Each row was made from one path, in order. Every step used is in the known rows, and no mark comes twice. Write each row's path.
Known rows
c/y/b/u/f: [ -1  24  27 -20   3  48  53  35  28   4   0  52  43   8 -33 -19 -36  61
  -9 -16 -43   2   8   6  26  20 -18]
r/w: [  8 -29  34  -6 -24 -41   2 -16   4  51   2  -8 -38 -17 -15 -16  -5  -2
 -10   1  -3  -6  40   0 -15  -7 -12]
f/y/b/u/g/r/c: [  3  17  22  -4   4  -8  11 -30  38  31  18   9   1   0 -62  -1 -30 -40
  10  16 -32  20  -8  23 -30  11 -26]
b/u/c/y: [ -7   4  12  15  -4   0  37  35  14 -29  36   9  57  -1 -32  -8 -13  50
 -27  -4 -26  77 -29  37   5  27 -21]
w/r/c: [-13 -35   7   7 -24 -27 -14 -14  -1  21  33 -13 -12 -21 -19  19  15 -31
  32  37 -12  23 -11  31 -31 -43 -12]
s/c/y/b/u/f: [ -4  23  30 -20  -2  35  47  32  29   6   3  58  46  19 -21 -20 -32  53
   7 -21 -44  -2   6  29  20  18 -21]
r/w/u/g: [ -5 -22  15  13 -22  -2 -18  -2  16  59 -19  -9   5  -6 -68  -8 -21  10
 -26 -18 -29 -36  18  10  -2  -9 -17]
b/u/w: [  7 -27  21  -8 -50 -10  10  27  -9  23  36  -4  35  10 -30 -15   5  45
   4  -9 -28  19  33  17  14   5 -10]
w/u: [ -3 -41  11 -19   8  13 -18   4  -8  13  -6   0   2   3 -30 -17  -3  21
   0   0   8 -23   0   3  15  15 -15]
w/u/f/y/c: [ 30  -9  36   4   1  -1   7  12 -33  35 -12  -5  -6   1 -42  -7 -38  50
  10 -35  -9 -11  20  39  12  36 -23]
c/y/b/u/g: [-14  37  23   8 -18  34  32   4  31   9 -16  28  61   1 -61  -3 -32  22
 -42 -25 -61  17   9  -1   1  11 -27]
r/w/u: [  3 -65  38 -23 -10 -20 -15 -10  -6  53  -3  -8 -28 -11 -41 -29  -8  18
  -9  -1   5 -27  33   1   4  10 -24]
g/r/w/u: [  9 -74  45 -28  15 -21 -11 -17  15  47   3   4 -36   2 -45 -21 -13   9
  -6  15 -15 -15  26   3  -5  21 -12]
s/c/y/b/u/w/r/g: [  6 -37  19  -4 -64 -11  28  14  14  29  40 -20  33   6 -37  -8   2  37
 -12  39 -38   5  10   9  -1  -5 -19]
b/y: [ 28  -2  30  -1   6   9  18  -3 -41  15  38 -30  21   0  -1 -10  12  -5
  -2  -2  14  23   6  10   3  19  -1]
s/c: [ -5   0   2  -4  -8 -24 -10  -8   4   2   5  13   6  21  26  -3   5 -13
  32 -12   1  -7  -2  47 -12  -2  -6]
w/r/c/y/b: [-16 -10   7   2  -9   8  20  -6  16  -1  14  20  21  -3 -26  -5 -13   8
  -3   6 -23  30 -34  -1  -9   0 -30]
r/g/u: [ 19  13 -16   3  -4  24  -2  -6  -7   5 -19 -13 -10  21  -5  20   4  -9
 -34   5  -9 -25  32  -7 -13  18 -16]
f/y/b: [ 26  17  30 -23   6   3   8 -25  -2  26  -9  -5 -25   1  -3 -42 -27  18
  -2 -25  15  -7   3  -7  15  26  -9]
c/y/f: [  0  19  -4  -4  19  26  16  -5   8 -17   7  32  22  35 -28 -18 -10  33
 -20 -20 -25  19 -27 -30   9  22   6]
y/c: [  0  -9  18  32 -10  -4  11   3 -29   6 -21   2   7  -5 -19  14 -21  12
   2 -31 -28   5  20  15  -7  25 -22]
u/w/r/c: [ -7 -51  -2  17 -52 -36 -18   4  -8  35  54 -26   0  -9 -27  15  19 -10
  41  28 -17  20 -12  38 -20 -46  -9]
s/c/y/f: [ -3  18  -4  -7  13  10  11 -12  10 -16  11  40  25  49 -13 -20  -6  26
   0 -27 -24  14 -28   1   0  21   3]
g/u/f: [ 18  24 -11   2  21  44   1  27   5   8 -16  32   1  35   4  20 -10  32
   1 -28 -30 -25  17  27  12   2   4]
u/f: [  5  18  -9   5   7  29  15  36  17  12  -1  20   9  10  -8   2 -18  33
  13  -8 -14 -29  -8  15  20  -8  10]

Which path is each row?
[ -6  12  -3  27   5  21  31  21  19 -11   5  13  30  10 -15 -30 -34  46
 -18 -33 -17  28 -47   9  20  33 -17]  u/c/y/b
[ 21 -15   3  -1  -9  14  -9 -12  -9  13  -8 -19 -19  15  -4  32  16  -1
 -27  21 -28  -9  36   3 -19  -7  -4]  w/r/g/u
[-16  12 -21  17   7  -5  19   4  44 -22  31  20  46  13 -55  37 -13 -28
 -12  35 -33  50 -56  18 -36   5 -24]  u/g/r/c/y
[ 29  14  26  -2  20  34  13 -22 -33  19  24  -5   6  29 -17 -39  -1  14
  -1 -32  -6   2   2 -20  18  27  17]  b/y/f
[ 10 -24  16  10  32   8  12   0  24  12  24  22  -1  36 -57 -40 -28  54
 -21 -23 -39  24 -30   0  13  39   7]  g/r/w/u/c/y/f
[ 23 -10  41  30  -6   3  25   0 -62  17  10 -22  23  -6 -19   5 -12  10
   0 -33 -16  23  25  22  -5  41 -23]  b/y/c
[  5 -17  11  14  10   9   9   5   7  18  18  12   7  25 -53 -47 -25  61
 -23 -36 -24  16 -25   0  18  31  -3]  r/w/u/c/y/f
[ 18  21  44 -14  26  10  18 -25  48  19  -1  20   6  17 -50  -2 -33  -2
 -18   0 -60  20  11  10  -9  25   4]  f/y/b/u/g/r
[ 35 -24  54  -1 -10 -21   9   4 -32  60  -9 -10 -26  -8 -49 -16 -41  50
   6 -34 -10 -15  42  38   5  33 -29]  r/w/u/f/y/c
[ 29  11  54  -2  -8  -5  28   8 -29  30  -6   5   3  -6 -38  -5 -35  46
   7 -32 -25  13  41  40   5  35 -25]  b/u/f/y/c
[ -1 -25  22  -8 -36  -3  28  19  19  16  48  17  46  20 -54 -16 -13  35
   3   1 -46  40   0  13   3  24 -27]  g/r/c/y/b/u/w
[-17  -9 -17   8  12   1  10   5  39 -15  29  20  47  15 -71  27 -15 -18
 -12  34 -28  39 -57  20 -29  12 -31]  w/u/g/r/c/y
[  5  11 -17  31  12   9  11  32   3 -32  19   6  38  25  -9  13  -6  42
 -31 -22 -23  63 -36  44  -1  27 -13]  g/u/c/y
[  4  16  25 -16  -1  32  33  33  15  13   4  35  25  -1 -24  -8 -20  42
   4  -4 -34  -8  25  19  21   3  -5]  b/u/f
[ 24 -15 -28  15 -46   4 -10  25 -14  27  17 -29  12  35 -19  10   9  29
 -15  -8 -15 -23  27   8   6  10  -9]  r/g/u/w
[ 19  13  68 -45  -6   6  29 -23  -2  23  -1  13  -1 -11 -24 -45 -22  27
 -13 -17 -10  21  43  -2  10  34 -25]  f/y/b/u
[ 24 -54  61 -25 -45 -23   1  -2 -13  46  43 -19  -2  -1 -23 -17  10  59
  11   2 -42  38  36  30  11 -21   8]  f/y/b/u/w/r
[  3  22  31 -17   1  48  42  27  21  21  -8  45  22   2 -26 -26 -34  51
   4 -21 -38 -20  23   6  29  14 -11]  y/b/u/f
[  9 -28   5   5 -29  -5  10  -3   8  22  15 -40 -12 -16 -22  10   8  -1
 -15  59 -11 -16   6 -15 -10 -24   2]  w/r/g
[  8 -42  37 -12 -53 -36  -3 -12 -10  52  53 -23  -6 -15 -40 -14   3   7
  34  19 -18  33  12  39 -14 -26 -22]  f/y/b/u/w/r/c
[ 15 -42  -6  13 -56 -14   6  17   3  36  35 -52   0  -4 -30   5  11  22
  -7  51 -17 -18   6  -6   0 -27   4]  u/w/r/g
[ 48  30  15 -26  20   8  -4   3  -9  24   3  -1 -23  22  -1   1 -10  33
   2 -22   7  -4  19  39   8  12   5]  g/u/f/y
[ -3 -23  20  13  -2   6  23  15  16  20   4   8  12   0 -38 -48 -39  57
 -25 -33 -15  14 -26   9  21  36 -31]  r/w/u/c/y/b
